Every row comes from one small tree of marks. Brackets hold a mark, then the marks that hang from it, in the order of their numbers. Every link used is in the known rows. Which tree was each row made from?
Known rows
{J_463 {J_470 {J_485 J_287 J_998}}}: [ 0.21 -0.17 -0.02 -0.23 -0.11 -0.03  0.15  0.13 -0.16 -0.15  0.05 -0.12
 -0.08  0.11  0.13  0.11  0.26 -0.30 -0.36 -0.11  0.04  0.06  0.50 -0.37
 -0.24  0.00  0.14  0.18 -0.32]
{J_463 {J_485 J_287 {J_413 J_470 {J_834 J_306}} J_998}}: [-0.02 -0.33 -0.05  0.07  0.01 -0.38  0.55 -0.09  0.04 -0.18 -0.46 -0.02
 -0.04 -0.17  0.18  0.41  0.29 -0.58 -0.44 -0.07  0.12  0.21  0.61 -0.64
 -0.36  0.12  0.33 -0.07 -0.17]
{J_306 J_463 {J_485 J_287}}: [ 0.18 -0.11  0.06 -0.18 -0.20 -0.46  0.32  0.28 -0.32  0.35 -0.09  0.07
 -0.12  0.09 -0.20  0.15 -0.17  0.08  0.19 -0.07  0.00  0.57 -0.03 -0.30
 -0.12  0.17 -0.10  0.47  0.17]
{J_470 {J_485 J_834}}: [-0.39 -0.16 -0.11 -0.14  0.06 -0.03  0.16  0.06 -0.25  0.07 -0.09 -0.05
 -0.23 -0.34  0.12  0.22  0.00 -0.22 -0.40 -0.17  0.11 -0.01  0.08 -0.37
 -0.13 -0.20 -0.07  0.19 -0.12]
{J_287 J_413 {J_463 J_470} J_485}: [ 0.30 -0.23 -0.14  0.22  0.04 -0.07 -0.42  0.06 -0.20 -0.04  0.19 -0.52
  0.30 -0.09  0.52  0.18 -0.22 -0.39 -0.30 -0.49  0.12  0.25 -0.15 -0.32
 -0.57 -0.20 -0.23  0.20  0.42]
{J_834 {J_413 J_470} {J_998 {J_306 J_463 J_485}}}: [-0.07  0.27  0.00 -0.14 -0.12 -0.45  0.57  0.25  0.09  0.65 -0.13 -0.17
 -0.12 -0.23  0.13  0.36 -0.11 -0.13 -0.16  0.26 -0.04 -0.04 -0.33  0.21
  0.03 -0.01 -0.05  0.27  0.26]
{J_287 J_413 J_485}: [ 0.07 -0.21 -0.15  0.21  0.22 -0.23 -0.31 -0.02 -0.22  0.14  0.12 -0.07
  0.19 -0.26  0.56  0.41 -0.19 -0.47 -0.22 -0.16  0.13  0.23 -0.22 -0.35
 -0.51 -0.27 -0.10  0.33  0.20]
{J_287 J_485}: [-0.07 -0.21 -0.05 -0.03  0.07 -0.06 -0.09  0.02 -0.23 -0.06  0.02 -0.15
  0.15 -0.26  0.48  0.37 -0.09 -0.25 -0.22 -0.30  0.00  0.26  0.04 -0.23
 -0.26 -0.12 -0.08  0.29  0.07]
{J_413 J_470 {J_834 {J_306 J_463}} J_998}: [-0.26 -0.47 -0.26  0.05 -0.36 -0.30  0.52  0.02 -0.36  0.05 -0.44 -0.40
 -0.28 -0.29 -0.03  0.04 -0.23 -0.03 -0.18 -0.41  0.22  0.22 -0.41 -0.28
  0.26  0.51  0.22 -0.06 -0.19]
{J_463 {J_485 {J_413 J_470} J_834}}: [-0.14 -0.25 -0.07  0.12 -0.01 -0.52  0.19 -0.16  0.06 -0.16 -0.30 -0.29
 -0.09 -0.29  0.28  0.50  0.17 -0.49 -0.62 -0.24  0.16 -0.06  0.55 -0.51
 -0.48 -0.12 -0.13 -0.01  0.02]
{J_287 {J_413 J_998} J_485}: [-0.04 -0.43 -0.35  0.40  0.37 -0.34 -0.41 -0.17 -0.26  0.08  0.02 -0.14
  0.11 -0.19  0.50  0.40 -0.26 -0.67 -0.12 -0.22  0.29  0.30 -0.20 -0.28
 -0.27 -0.11 -0.05  0.47  0.04]
{J_463 {J_485 {J_413 J_306 J_470} {J_834 J_998}}}: [-0.31 -0.11 -0.01  0.37  0.00 -0.50  0.67 -0.30  0.22 -0.12 -0.44 -0.20
 -0.09 -0.28  0.41  0.50  0.18 -0.56 -0.52 -0.15  0.14 -0.07  0.38 -0.46
 -0.33 -0.16  0.20 -0.07 -0.18]
{J_998 {J_306 J_463 {J_470 J_485}}}: [ 0.44 -0.06 -0.02 -0.56 -0.23  0.06  0.47  0.29 -0.31  0.44  0.11  0.00
 -0.28 -0.14  0.04  0.09  0.16  0.30 -0.19 -0.13 -0.16  0.02 -0.20  0.05
  0.15  0.12 -0.03  0.35 -0.12]
{J_413 {J_463 {J_485 J_834}} J_470 {J_998 J_306}}: [-0.32 -0.69 -0.36  0.08 -0.06 -0.21  0.61 -0.13  0.13 -0.15 -0.24 -0.44
 -0.18 -0.41  0.14  0.31  0.03 -0.36 -0.51 -0.59  0.24  0.23  0.18 -0.29
  0.01  0.36 -0.01  0.37  0.03]
{J_287 {J_413 J_470} J_485}: [ 0.01 -0.21 -0.19  0.06  0.10 -0.38 -0.15  0.01 -0.22  0.08  0.04 -0.21
  0.25 -0.15  0.69  0.45 -0.14 -0.57 -0.48 -0.32  0.23  0.15 -0.11 -0.39
 -0.67 -0.08 -0.09  0.23  0.20]
{J_998 {J_306 J_463 {J_485 J_413}}}: [ 0.45 -0.04 -0.02 -0.34 -0.12 -0.28  0.39  0.24 -0.09  0.46 -0.05  0.23
 -0.11 -0.16 -0.15  0.30  0.04 -0.03  0.02 -0.05 -0.07  0.08 -0.10  0.04
 -0.06  0.06 -0.14  0.64  0.15]
{J_834 J_306 J_998}: [-0.22  0.08 -0.04  0.09 -0.06  0.05  0.62  0.00 -0.09  0.31  0.04 -0.23
 -0.01 -0.32  0.25  0.12 -0.07  0.13  0.07  0.24 -0.32 -0.07 -0.27  0.00
  0.34 -0.07  0.38 -0.04 -0.47]
{J_485 J_287 {J_413 J_463 J_470 {J_834 J_306} J_998}}: [-0.21 -0.62 -0.29  0.03 -0.32 -0.51  0.72 -0.03  0.02 -0.05 -0.87 -0.14
  0.05  0.03 -0.23  0.12  0.08 -0.31 -0.38 -0.23  0.21  0.51  0.13 -0.64
 -0.17  0.72  0.27  0.02 -0.23]
{J_998 {J_306 J_463}}: [ 0.23 -0.08 -0.08 -0.27 -0.23  0.02  0.45  0.23 -0.18  0.48 -0.02  0.02
 -0.13 -0.23 -0.08  0.00  0.09  0.26 -0.01 -0.13 -0.34  0.13 -0.36 -0.02
  0.06  0.13  0.08  0.31  0.02]
{J_287 J_306 {J_413 J_998} J_463 {J_485 J_834}}: [-0.31 -0.56 -0.50  0.54  0.30 -0.14 -0.14 -0.28 -0.20  0.14 -0.07 -0.25
  0.18 -0.32  0.48  0.08 -0.21 -0.66  0.11 -0.39  0.23  0.47 -0.58 -0.65
 -0.40  0.05  0.11  0.34  0.43]
{J_463 J_470 {J_485 {J_287 J_306 {J_413 J_834}} J_998}}: [ 0.34 -0.39 -0.05  0.29 -0.17 -0.19  0.02 -0.22  0.14 -0.39  0.13 -0.15
 -0.18 -0.26  0.50  0.28  0.21 -0.55 -0.27 -0.04  0.13  0.23  0.09 -0.88
 -0.60 -0.04  0.28 -0.10  0.18]
{J_413 {J_463 J_485} {J_834 J_306} J_998}: [-0.25 -0.70 -0.29  0.27 -0.10 -0.01  0.38 -0.10 -0.07 -0.31 -0.26 -0.38
 -0.28 -0.59  0.05  0.34 -0.36 -0.16 -0.16 -0.49  0.34  0.45 -0.14 -0.37
  0.34  0.20  0.09  0.15 -0.03]
{J_306 {J_463 J_470} {J_485 J_287 {J_413 J_834 J_998}}}: [ 0.32 -0.40  0.02  0.07 -0.34 -0.75  0.04  0.04 -0.11 -0.13 -0.41 -0.16
 -0.30  0.11 -0.30  0.16 -0.12 -0.26 -0.09 -0.15  0.33  0.44  0.15 -0.44
 -0.12  0.30 -0.20  0.36  0.11]
{J_306 J_463 J_485}: [ 0.21 -0.08  0.00 -0.17 -0.17 -0.36  0.16  0.28 -0.39  0.34  0.09 -0.11
 -0.19 -0.12 -0.11  0.27 -0.29  0.11  0.17 -0.20  0.11  0.29 -0.17 -0.08
  0.01  0.02 -0.22  0.49  0.15]
{J_470 {J_485 {J_413 J_463} {J_998 J_306}}}: [ 0.13 -0.19 -0.30 -0.39  0.21  0.00  0.47  0.22 -0.08  0.33 -0.21  0.20
 -0.02 -0.13 -0.13  0.28  0.27 -0.32 -0.22 -0.14  0.06 -0.01  0.34 -0.16
 -0.10 -0.01  0.16  0.59 -0.29]
{J_306 {J_485 {J_287 J_413 J_463} J_998}}: [ 0.10 -0.22 -0.19  0.15  0.28 -0.28  0.12  0.11 -0.22  0.37  0.00 -0.03
  0.08  0.12 -0.07  0.19  0.02 -0.46  0.14 -0.02  0.12  0.47  0.05 -0.38
 -0.43  0.03  0.05  0.49  0.15]
{J_485 {J_287 J_463} J_413 J_998}: [ 0.04 -0.22 -0.22  0.06  0.19 -0.28  0.31  0.08 -0.14  0.38 -0.55 -0.08
  0.25  0.31 -0.31 -0.03  0.43 -0.31  0.05  0.03 -0.22  0.38  0.49 -0.47
 -0.40  0.21  0.30  0.16 -0.20]
{J_470 {J_485 {J_834 J_306}}}: [-0.31 -0.17 -0.06 -0.13 -0.02  0.11  0.45  0.09 -0.26  0.10  0.00  0.05
 -0.18 -0.45  0.14  0.20 -0.05 -0.18 -0.32 -0.10  0.05 -0.05 -0.05 -0.29
  0.06 -0.19  0.09  0.17 -0.23]
{J_463 J_470}: [ 0.32 -0.18  0.02 -0.08 -0.42 -0.03 -0.03  0.02 -0.09 -0.21  0.15 -0.45
 -0.07 -0.11  0.22  0.16  0.11  0.00 -0.40 -0.19 -0.09 -0.09  0.09 -0.19
 -0.22  0.03 -0.08 -0.05 -0.12]
{J_485 {J_834 {J_463 J_470}}}: [-0.07 -0.17  0.09  0.19 -0.46 -0.33  0.18  0.10  0.01 -0.02 -0.13 -0.55
 -0.11 -0.39 -0.09  0.05  0.01  0.11 -0.41 -0.17 -0.06 -0.05 -0.07 -0.46
 -0.05 -0.04 -0.20 -0.12  0.12]

Write each row's tree
[ 0.02  0.00 -0.23 -0.37  0.14 -0.13  0.17  0.26 -0.19  0.31 -0.44  0.11
  0.20  0.29 -0.11  0.12  0.11 -0.28 -0.24 -0.18 -0.03  0.35  0.43 -0.47
 -0.37  0.10  0.03  0.25 -0.04]
{J_470 {J_485 {J_287 J_463} J_413}}
[ 0.27 -0.47 -0.10  0.59 -0.19 -0.57  0.22 -0.17 -0.22  0.04 -0.04 -0.09
 -0.31 -0.17  0.02  0.23 -0.24 -0.53 -0.04 -0.26  0.49  0.21 -0.47 -0.32
 -0.18  0.02 -0.03  0.45  0.06]
{J_287 {J_413 {J_306 {J_463 J_470} {J_485 J_834}} J_998}}
[ 0.06 -0.44 -0.03  0.41 -0.42 -0.30  0.38 -0.12  0.16 -0.52 -0.51 -0.23
 -0.21 -0.24  0.07  0.28 -0.11 -0.39 -0.44 -0.53  0.33  0.45 -0.04 -0.67
  0.03  0.31  0.13 -0.09  0.15]
{J_413 J_306 {J_834 {J_463 J_470 {J_485 J_287}}} J_998}
[ 0.15 -0.37 -0.16 -0.02 -0.10 -0.49  0.09  0.11 -0.47  0.32 -0.30 -0.13
 -0.41  0.09 -0.10  0.03 -0.10 -0.01 -0.12 -0.08  0.27  0.46 -0.26 -0.50
 -0.01  0.24 -0.01  0.18 -0.09]
{J_306 J_463 {J_470 {J_485 {J_287 {J_413 J_834 J_998}}}}}
[ 0.26 -0.30 -0.21  0.36 -0.18 -0.02 -0.08 -0.17  0.06 -0.14  0.29 -0.46
 -0.01 -0.36  0.51  0.14 -0.05 -0.36 -0.21 -0.34  0.09  0.11 -0.28 -0.72
 -0.60 -0.14 -0.01 -0.09  0.53]
{J_287 J_306 J_413 {J_463 J_470 {J_485 J_834}}}
[ 0.04 -0.29 -0.13  0.32 -0.30 -0.35  0.32 -0.13  0.15  0.04  0.29 -0.33
 -0.14 -0.40  0.32  0.24 -0.18 -0.23 -0.01  0.04  0.26  0.12 -0.55 -0.58
 -0.37 -0.03  0.00  0.26  0.28]
{J_287 {J_306 {J_485 {J_834 J_998}}} {J_413 {J_463 J_470}}}
[ 0.28 -0.27 -0.14 -0.07  0.14  0.25  0.28  0.02 -0.12  0.13  0.14 -0.43
 -0.06 -0.20  0.19  0.21  0.29 -0.06 -0.13 -0.31 -0.16  0.12  0.25 -0.03
 -0.03  0.00  0.07  0.20  0.01]
{J_287 {J_463 {J_485 {J_998 {J_306 J_470}}}}}
[ 0.30 -0.18 -0.14 -0.02  0.28 -0.10  0.23 -0.08  0.11  0.08 -0.04  0.08
 -0.07 -0.30  0.19  0.50  0.37 -0.48 -0.23 -0.01 -0.08 -0.11  0.54 -0.15
 -0.19 -0.20  0.14  0.36 -0.15]
{J_463 {J_485 J_413 {J_998 J_306}}}
[-0.45 -0.05 -0.08  0.01 -0.10  0.11  0.39 -0.05  0.13  0.14 -0.23 -0.23
 -0.30 -0.54  0.19  0.12  0.11  0.08 -0.30  0.06 -0.25 -0.02 -0.45 -0.19
  0.12 -0.01  0.20 -0.08 -0.10]
{J_413 {J_834 {J_998 J_306}}}
[ 0.44 -0.17  0.03  0.32 -0.06 -0.47  0.49  0.06 -0.02  0.21 -0.15 -0.03
  0.02 -0.05  0.10  0.36  0.14 -0.29 -0.14 -0.03  0.08  0.35  0.12 -0.59
 -0.23  0.03  0.21  0.07  0.04]
{J_834 {J_463 {J_485 {J_287 {J_413 {J_306 J_470}}} J_998}}}
[ 0.07 -0.36 -0.27 -0.11  0.07  0.00  0.19 -0.07 -0.05  0.08  0.09  0.02
 -0.19 -0.24  0.09  0.36  0.01 -0.34 -0.07 -0.17  0.09  0.08 -0.12  0.15
  0.16  0.23 -0.05  0.65 -0.09]
{J_413 {J_998 {J_306 J_485}}}
[ 0.01 -0.31 -0.01  0.22 -0.17  0.04 -0.03 -0.04 -0.02 -0.31  0.06 -0.73
 -0.09 -0.31  0.22  0.13 -0.02 -0.13 -0.42 -0.51  0.01  0.12  0.27 -0.38
 -0.25 -0.18 -0.23 -0.06  0.28]
{J_287 {J_463 J_470 {J_485 J_834}}}
[-0.19 -0.53 -0.12  0.17  0.09  0.01  0.56 -0.03  0.07  0.00 -0.05 -0.24
 -0.21 -0.57  0.01  0.27  0.17 -0.19 -0.22 -0.26  0.00  0.23  0.20 -0.34
 -0.04 -0.10  0.08  0.38  0.03]
{J_413 {J_463 {J_485 J_834 {J_998 J_306}}}}
[-0.06 -0.31 -0.08  0.00 -0.43 -0.39  0.69 -0.13  0.19  0.12 -0.60 -0.18
 -0.07 -0.02 -0.01  0.06  0.33  0.15 -0.10  0.24 -0.11  0.49 -0.18 -0.82
 -0.29  0.50  0.35 -0.20 -0.10]
{J_485 {J_287 {J_306 J_470}} {J_413 J_463 {J_834 J_998}}}
[ 0.44 -0.30  0.09 -0.03 -0.11  0.05  0.30 -0.06  0.19 -0.31  0.19 -0.12
 -0.11 -0.16  0.31  0.25  0.43 -0.37 -0.38 -0.10 -0.18  0.09  0.58 -0.30
 -0.25 -0.03  0.19  0.19 -0.08]
{J_463 J_470 {J_485 J_287 {J_998 J_306}}}
[ 0.35 -0.25  0.16 -0.23 -0.26 -0.29  0.27  0.03 -0.18  0.02  0.09 -0.09
 -0.12  0.09  0.11  0.37  0.19 -0.01 -0.19  0.10  0.04  0.34  0.16 -0.21
 -0.25  0.25 -0.17  0.28 -0.06]
{J_306 J_470 {J_485 J_287}}
[ 0.07 -0.26 -0.06  0.16 -0.02 -0.30  0.34  0.02 -0.07  0.20 -0.17  0.18
  0.00 -0.13 -0.01  0.46 -0.16 -0.55  0.02  0.34  0.18  0.35 -0.11 -0.01
  0.08  0.16  0.05  0.36  0.05]
{J_834 {J_306 {J_485 J_287}} {J_413 J_998}}
[ 0.56 -0.21  0.13  0.00 -0.43 -0.53  0.74  0.03 -0.18  0.31 -0.58  0.22
  0.03  0.35 -0.19  0.09  0.40  0.00 -0.08  0.06 -0.13  0.45  0.08 -0.48
 -0.37  0.40  0.26  0.05 -0.26]
{J_485 J_287 {J_413 {J_306 J_463 J_470}}}
[-0.22 -0.27 -0.15  0.28  0.21 -0.46  0.31  0.05 -0.01  0.32 -0.11 -0.16
  0.14 -0.50  0.35  0.27  0.09 -0.62 -0.45 -0.21  0.13  0.03 -0.20 -0.47
 -0.40 -0.15  0.03  0.36  0.30]
{J_287 {J_413 J_470} {J_485 {J_834 J_463} {J_998 J_306}}}
[-0.02 -0.06 -0.16 -0.37 -0.23  0.00  0.67  0.11 -0.23 -0.03 -0.21  0.11
  0.02  0.01  0.39  0.39  0.08 -0.41 -0.59 -0.55  0.26  0.01  0.05 -0.30
 -0.38  0.21  0.23  0.12 -0.23]
{J_413 J_306 {J_470 J_485}}
[-0.03 -0.25  0.05  0.26 -0.07 -0.70  0.25  0.13 -0.27  0.44 -0.13  0.09
 -0.23 -0.11 -0.21  0.11 -0.19 -0.17  0.07  0.09  0.13  0.53 -0.28 -0.57
 -0.34 -0.06 -0.15  0.45  0.32]
{J_306 J_463 {J_485 {J_287 J_413} J_834}}
[ 0.25 -0.14 -0.20  0.20  0.03 -0.06  0.23  0.07 -0.22  0.29  0.00  0.02
  0.12 -0.04  0.15  0.31 -0.18 -0.42 -0.03 -0.37  0.24  0.32 -0.47 -0.26
 -0.49  0.00  0.01  0.35  0.30]
{J_287 {J_413 {J_306 J_485}} J_463}
[ 0.09 -0.56 -0.27  0.22 -0.16 -0.44  0.70 -0.11  0.03  0.08 -0.80  0.20
  0.15  0.28 -0.28  0.17  0.21 -0.42 -0.08 -0.19  0.13  0.65  0.19 -0.54
 -0.27  0.57  0.35  0.34 -0.32]
{J_485 J_287 {J_413 J_306 J_463 J_998}}
[-0.19 -0.45 -0.43 -0.22 -0.08 -0.24  0.36  0.00 -0.03 -0.01 -0.62  0.22
 -0.08  0.01 -0.09  0.17  0.02 -0.40 -0.16 -0.22  0.30  0.54  0.04 -0.83
 -0.22  0.46  0.24  0.28 -0.05]
{J_470 {J_485 {J_287 J_306} {J_413 J_463 J_834 J_998}}}
[ 0.16 -0.38  0.20  0.14 -0.35 -0.16  0.63 -0.19 -0.15 -0.14 -0.02 -0.03
 -0.28 -0.27  0.18  0.44  0.21 -0.21 -0.32 -0.15  0.24  0.11 -0.18 -0.21
 -0.24  0.07 -0.04  0.22 -0.10]
{J_413 {J_306 J_470 {J_485 J_834}}}
[-0.23 -0.40  0.09  0.42 -0.05 -0.42  0.66 -0.25  0.04 -0.03 -0.48 -0.24
  0.06 -0.29  0.29  0.34  0.13 -0.29 -0.29 -0.11  0.14  0.30  0.03 -0.41
 -0.24 -0.08  0.09  0.23 -0.15]
{J_287 {J_485 {J_413 {J_306 J_470} J_463} {J_834 J_998}}}
[ 0.04 -0.38 -0.15  0.29 -0.42 -0.69  0.37 -0.15  0.23 -0.02 -0.55 -0.14
  0.05 -0.01 -0.20 -0.04  0.26 -0.33 -0.15  0.08 -0.01  0.25  0.09 -0.88
 -0.20  0.45  0.16 -0.01  0.04]
{J_485 {J_287 J_306} {J_413 J_998} {J_834 {J_463 J_470}}}
[-0.48 -0.28 -0.17  0.13  0.17 -0.33  0.13  0.00 -0.10  0.18 -0.48  0.10
 -0.18 -0.12 -0.06  0.23  0.03 -0.58 -0.37  0.15  0.19  0.30  0.16 -0.46
 -0.16 -0.04  0.00  0.21  0.01]
{J_470 {J_485 J_287 {J_834 {J_413 J_998}}}}
[-0.13  0.04 -0.06 -0.13 -0.04 -0.30  0.48  0.24 -0.12  0.32 -0.32  0.10
  0.00 -0.37 -0.15  0.25 -0.09 -0.19 -0.29 -0.02  0.08 -0.11  0.10 -0.40
  0.10 -0.18 -0.03  0.17 -0.10]
{J_470 {J_485 J_413 {J_834 J_306 J_463}}}
[-0.36  0.09 -0.17 -0.15  0.13 -0.21  0.09  0.06 -0.06  0.13 -0.40 -0.06
 -0.22 -0.22  0.14  0.33 -0.03 -0.25 -0.37  0.01  0.12 -0.08  0.11 -0.36
 -0.06 -0.20  0.03  0.06 -0.23]
{J_470 {J_485 {J_413 {J_834 J_998}}}}
[ 0.07 -0.05  0.18  0.23 -0.25 -0.75  0.25  0.02 -0.04  0.15 -0.12 -0.41
 -0.30 -0.18 -0.14  0.17 -0.12 -0.04 -0.03  0.10  0.12 -0.04  0.10 -0.21
  0.00 -0.22 -0.25  0.30  0.01]
{J_306 {J_463 J_470} {J_485 J_413 {J_834 J_998}}}
[ 0.49 -0.11  0.03 -0.27 -0.47  0.03  0.34  0.21 -0.09  0.21  0.13 -0.19
 -0.16 -0.20  0.00 -0.04  0.13  0.26 -0.18 -0.20 -0.30 -0.01 -0.24 -0.01
 -0.01  0.12  0.01  0.20  0.03]
{J_998 {J_306 {J_463 J_470}}}
[ 0.46 -0.21  0.12 -0.12 -0.39 -0.27  0.25  0.20  0.02  0.13  0.04  0.09
 -0.29 -0.21 -0.03  0.11 -0.02 -0.09 -0.24 -0.07  0.04  0.31 -0.44 -0.35
 -0.30  0.11 -0.13  0.36  0.42]
{J_998 {J_306 {J_463 J_470} {J_485 {J_287 {J_413 J_834}}}}}
[-0.43 -0.68 -0.33  0.42 -0.08 -0.66  0.41 -0.13 -0.05  0.17 -0.53 -0.28
 -0.04  0.00 -0.09  0.02  0.05 -0.42 -0.36 -0.15  0.22  0.53 -0.08 -0.78
 -0.46  0.41  0.12  0.16 -0.02]
{J_485 {J_287 {J_413 J_463 J_470 J_998}} J_834}
[ 0.20 -0.36  0.13 -0.02 -0.30 -0.16  0.53  0.09 -0.42  0.12  0.01 -0.22
 -0.44 -0.43 -0.10  0.22 -0.06  0.17  0.07 -0.03  0.17  0.18 -0.36 -0.14
  0.25  0.10  0.06  0.15 -0.11]
{J_413 {J_834 {J_306 J_463 J_470 {J_485 J_998}}}}
